What can hang from each mark:
Y: C F
D: R
B: Z
T: B R Y
C: J Y
J: C D F T
F: J Y
R: T V
V: B R

Every row comes from one small tree of marks. The marks that hang from a mark follow it in brackets, in alphabetical order. Every link used is in the known rows. Which tree was each row made from?
Known rows:
D{R{V}}: [ -7  16  25 -16 -31  10  13   3  44  15 -16  -8  -2 -13 -25 -35 -29  -4
   7 -10  -6  16 -25 -11   5 -34]
V{R{T}}: [  5  23   8  -6 -28  24  10   7  35 -13 -20  -6  -7 -14 -15 -23 -12  -1
  16 -11  10  34 -22 -26   5 -31]
R{T{Y{C F}} V{B{Z}}}: [ -1 -10  25  -7 -26  26 -28  -5  16  35 -12  -3  23   4   3 -11 -11 -24
   6 -21 -30  11 -17 -28 -14 -55]
F{J Y{C}}: [  3   6  40 -13 -47  20  -2  12  19   8 -21   0   1 -27 -24 -36  -1 -13
   7 -31  21   4 -23  11  -1 -60]
Y{C{J} F}: [ 18  10  38  -4 -40  -1   7  -1  16  23 -28  10  -2 -18 -31 -27   6 -37
  13 -31  -6  17 -41  11   7 -54]
R{T{Y}}: [  3  11   9 -16 -27  22   4   3  14  -3 -23  -9 -20  -5 -18 -24   2 -20
  19 -15   6  22 -22 -19  -6 -32]
T{B R}: [-14   0  28 -22 -51  13  37   9  32 -15 -26  -6  -4   1 -12  -9 -31 -30
  28 -12  -2  32 -46 -13  20 -41]
Y{C{J{D{R} T{B}}} F}: [  9  23  46  -5 -29  22  22  -9  39  46 -18  23  -4   4  -4  -3 -10 -37
   8 -34 -33  12  -3 -17  15 -59]
D{R{T}}: [ -5  24  12 -16 -31  16  17  -2  44   8 -19  -6 -14  -8 -23 -23 -10  -7
  12 -19  11  23 -17 -26   8 -37]
F{J{C D T{R}} Y}: [  6   4  34 -13 -21  27  15  10  55  21  -5  10  -5 -22  -7  -9 -14 -11
  17 -35   7   8  23  13  12 -39]
T{B R Y}: [-12  -8  27 -24 -45  22  26  10  16 -17 -24 -12 -11   3   0  -1 -24 -39
  29  -5 -14  24 -43 -21  12 -44]
B{Z}: [ -5  16  25 -26 -44   8  22  -4  42   4 -11  -1 -10   6 -31 -26 -34 -15
  13 -25  11  30 -36  -8  -3 -27]
V{B}: [ -7  -5  12  -8 -45   3  18  11  27 -18 -23  -1   6  -2 -19 -36 -28 -21
  10 -27  14  27 -44 -16   1 -39]
F{J{C D T} Y}: [ 10  12  27  -8 -18  24   9  11  45  26  -3  12  -6 -16 -18 -27  -9 -10
   8 -44  14   2  24  14  -1 -33]
R{T{B} V}: [-13   9  17 -14 -35  23  11   8  30   8 -27  -8   1   1 -20 -26 -24 -15
  20 -10 -11  21 -28 -20   7 -35]
V{R}: [  6  19  17  -6 -35  15  16  13  33 -19 -16  -4  -4 -14 -18 -33 -22  -8
  13 -12   9  32 -34 -13   4 -30]
F{Y}: [ -1   0  21 -18 -40  14   6  13  21 -14 -16 -11   2 -10 -30 -31  -1 -13
   8 -22  20  15 -26   1  -2 -32]
J{C T}: [ 10  11  17 -11 -21   4   8   4  38  13  -8  17 -13  -7 -34 -44 -14 -13
  14 -36  14  24  -5  -1  -3  -9]
C{J{D} Y}: [ 18  25  30  -5 -23  11  10   0  31   4 -19   6  -9  -1 -40 -27 -14 -22
   6 -33 -12  23 -37   6   5 -44]
D{R{T{B{Z}}}}: [-22  21  23 -32 -44  26  27 -10  54  16 -11  -8  -8  20  -9   2 -39 -17
  14 -21  -7  22 -20 -43  11 -43]
C{J{T} Y{F}}: [ 25  14  43 -19 -17  -7 -11  -3  41  15 -19   1   2 -10 -48 -12  15 -30
  13 -33  -9  27  -3  -6   0 -36]
J{C{Y} F T}: [ 15  11  28   7  -1   2 -22   8  37  12   4   3  -3  -2 -52 -40  -2 -15
   0 -42   9  31  18   0  -2  -4]
V{B R{T{Y{C F{J}}}}}: [ 11   1  23   5 -29  29 -18   9  15  10 -24 -10  15 -27  19  -5   3 -29
  16 -22 -10  14 -11 -29  -1 -78]
V{B{Z}}: [-12  -1  19 -21 -50   7  19   0  41  -7 -12   1   6  14 -17 -23 -46 -19
   8 -29   6  27 -41 -23  -3 -38]
Y{C{J{D}} F}: [ 22  20  35   9 -31  11  17  -1  18  33 -22  17  -3 -10 -21 -26   2 -35
   9 -34 -14  17 -36  18   7 -55]

Write each row's tree:
[  6  16  36   1 -38  30   6  10  22  19 -14   8   1 -20 -14 -33  -5 -12
   4 -37  14   4 -17  16  -1 -60]
F{J{D} Y{C}}
[ 19  19  35 -14 -12  19  16  -9  40  34 -14   5 -17  -4  -4   5   2 -36
   9 -24 -27  10  14 -15   4 -48]
C{J{D{R} T{Y{F}}}}
[ 14   9  34   1 -38  28   7   5  12  12 -20  19  -4  -9 -21 -31  -2 -18
  -1 -34  -7   4 -34  12   3 -53]
F{Y{C{J{D}}}}
[-12  -4   9 -14 -25  30  -8   3  29  10 -22 -14   7  -5   3 -18 -23 -12
   7  -9 -21   8 -13 -44  -3 -51]
D{R{T{Y} V{B}}}
[ -5  -7  13 -10 -18  21 -12   4  29  21 -20 -23  19  -9   5  -6  -4 -25
  10 -11 -25   9  -4 -38   1 -56]
D{R{T{Y{F}} V{B}}}
[  8   5  21  15  -3  26  -3  14  33  19   8   8  -3   0 -25 -31  -2 -12
  -5 -42  11  14  34  12   0  -7]
J{C D F{Y} T}
[  2  12  32 -20 -43  46   0  -7  17  10 -20  10 -13  10  11   9 -30 -27
  16 -15 -39  13 -36 -42   4 -63]
V{R{T{B{Z} Y{C{J}}}}}
[ -9  -9  53 -33 -51  33   7  -7  23  24 -22  10  -7   6   2   7 -45 -34
  20  -8 -57   7 -46 -16  12 -63]
T{B{Z} R{V} Y{C{J}}}
[ -9 -10  39 -15 -40  32   1   8   7   9 -24   1   2  -4   3 -16 -26 -28
  20  -2 -37  14 -44 -16   7 -49]
T{B R{V} Y{C}}
[  1  -2  12 -12 -26  25  -9  -1  30  -2  -9 -17  17   5  18  13 -15 -25
  15 -16 -18  24 -11 -47  -5 -53]
V{B{Z} R{T{Y{F}}}}
[  3   8  15  -7 -24  30   2  11  13  -5 -20 -24   6  -2  12   8   4 -36
  25  -6 -19  23 -14 -36   5 -49]
V{R{T{B Y{F}}}}
[ -1 -14  11  -5 -18  17 -16   9  15  12 -22 -20  20  -8  -2 -14   1 -30
  15 -13 -19  14 -12 -25  -7 -48]
R{T{Y{F}} V{B}}
[ -8   9  33 -33 -37  25  12  -3  33  26 -16 -26  -3   5   2  22 -13 -47
  30 -24 -11  14  -5 -22   1 -64]
R{T{B{Z} Y{F{J}}}}
[ 24  15  33  -9 -13  16  11  -3  25  24 -18   8 -17  -4 -11  -4   7 -41
  13 -26 -20  16   5  -3  -2 -40]
C{J{D T{Y{F}}}}
[ 16  20  33 -18 -16   3 -12   4  50  22  -8   5  -6 -18 -44 -35 -10 -13
  14 -45  14  19   8   3  -3 -30]
F{J{C{Y} T}}
[ -2  12  22   6 -30  35   4  -6  37  38 -26  23   4  -6   0 -25 -31  -9
  -3 -27 -37   5 -26 -24  11 -69]
Y{C{J{D{R{T V{B}}}}}}
[ 15  20  39 -14 -26  -6  -6   7  39  13 -16 -24  11 -23 -41 -18   8 -28
  18 -33  11  23 -15  10   2 -53]
C{Y{F{J}}}
[ 13   7  31 -28 -28  14   7  -2  24   1 -26  11 -30  -8 -26 -19  -7 -29
  15 -20  -8  18 -12 -14  -5 -34]
C{J{T{Y}}}
[ 12  39  30  -4 -10  17   1  -3  58  39 -12 -21   6 -15 -19  -1   8 -18
  11 -35  -2  18  11 -10   9 -64]
C{Y{F{J{D{R{T}}}}}}
[  8  11  39  -3 -32  35  -2   1  29  35 -16  14   4 -14 -12 -26 -14  -4
  -7 -21 -31 -10 -20   4   8 -60]
F{Y{C{J{D{R{V}}}}}}
[  5   0   9   8 -31  38 -17   9   4 -13 -22   6   6  -8  14 -24 -10 -12
   7 -17 -11  21 -31 -45  -6 -55]
V{B R{T{Y{C}}}}
[  0   7  23  15 -21  25   7  17  21  -2  -4 -11   2  -1 -23 -27  -3 -17
  -4 -27  13  19   0  11   3 -26]
J{D F{Y}}
[ -9 -23  32 -23 -34  12  -2   1  35  13 -11 -19  23   1   9  11 -31 -32
  18  -9 -34  18 -23 -22   3 -51]
T{R{V{B{Z}}} Y{F}}
[-11   1  16 -18 -28  33   0   7  11   7 -25 -15  -3   4  -9 -17 -17 -24
  22  -5 -21  14 -24 -27  -1 -38]
R{T{B Y} V}
[  9  -6  42 -18 -37  24  -2   1  12  16 -31  10 -13 -21 -11 -19 -17 -25
  17  -3 -36   9 -44   1  11 -55]
T{R{V} Y{C{J}}}
[-15  -6  22 -19 -43   9   6   2  43   6 -12   0  15   9 -18 -29 -54 -11
   7 -19 -12  22 -37 -19  -6 -36]
R{V{B{Z}}}
[-16   0  14 -18 -37  18  -1  -2  47  13 -15  -2  13   9 -14 -22 -43  -5
   9 -20  -9  22 -24 -29  -3 -37]
R{T V{B{Z}}}
[  3  -1  23 -18 -36  12   5  19  31   8 -10  -9   0 -28 -26 -31  -8 -18
  15 -38  23   1 -13  21   4 -45]
F{J{C} Y}
[-14  -8  14 -21 -31  29 -10  -3  30   9 -15  -9   7  11  -2 -14 -36 -15
  10 -14 -21  15 -20 -36 -12 -43]
R{T{Y} V{B{Z}}}
[ 21   8  28  -7 -27  19  -8  -4   2  27 -30   3 -11 -16 -17 -12  25 -40
  17 -25 -16  11 -26  -6   1 -60]
R{T{Y{C{J} F}}}
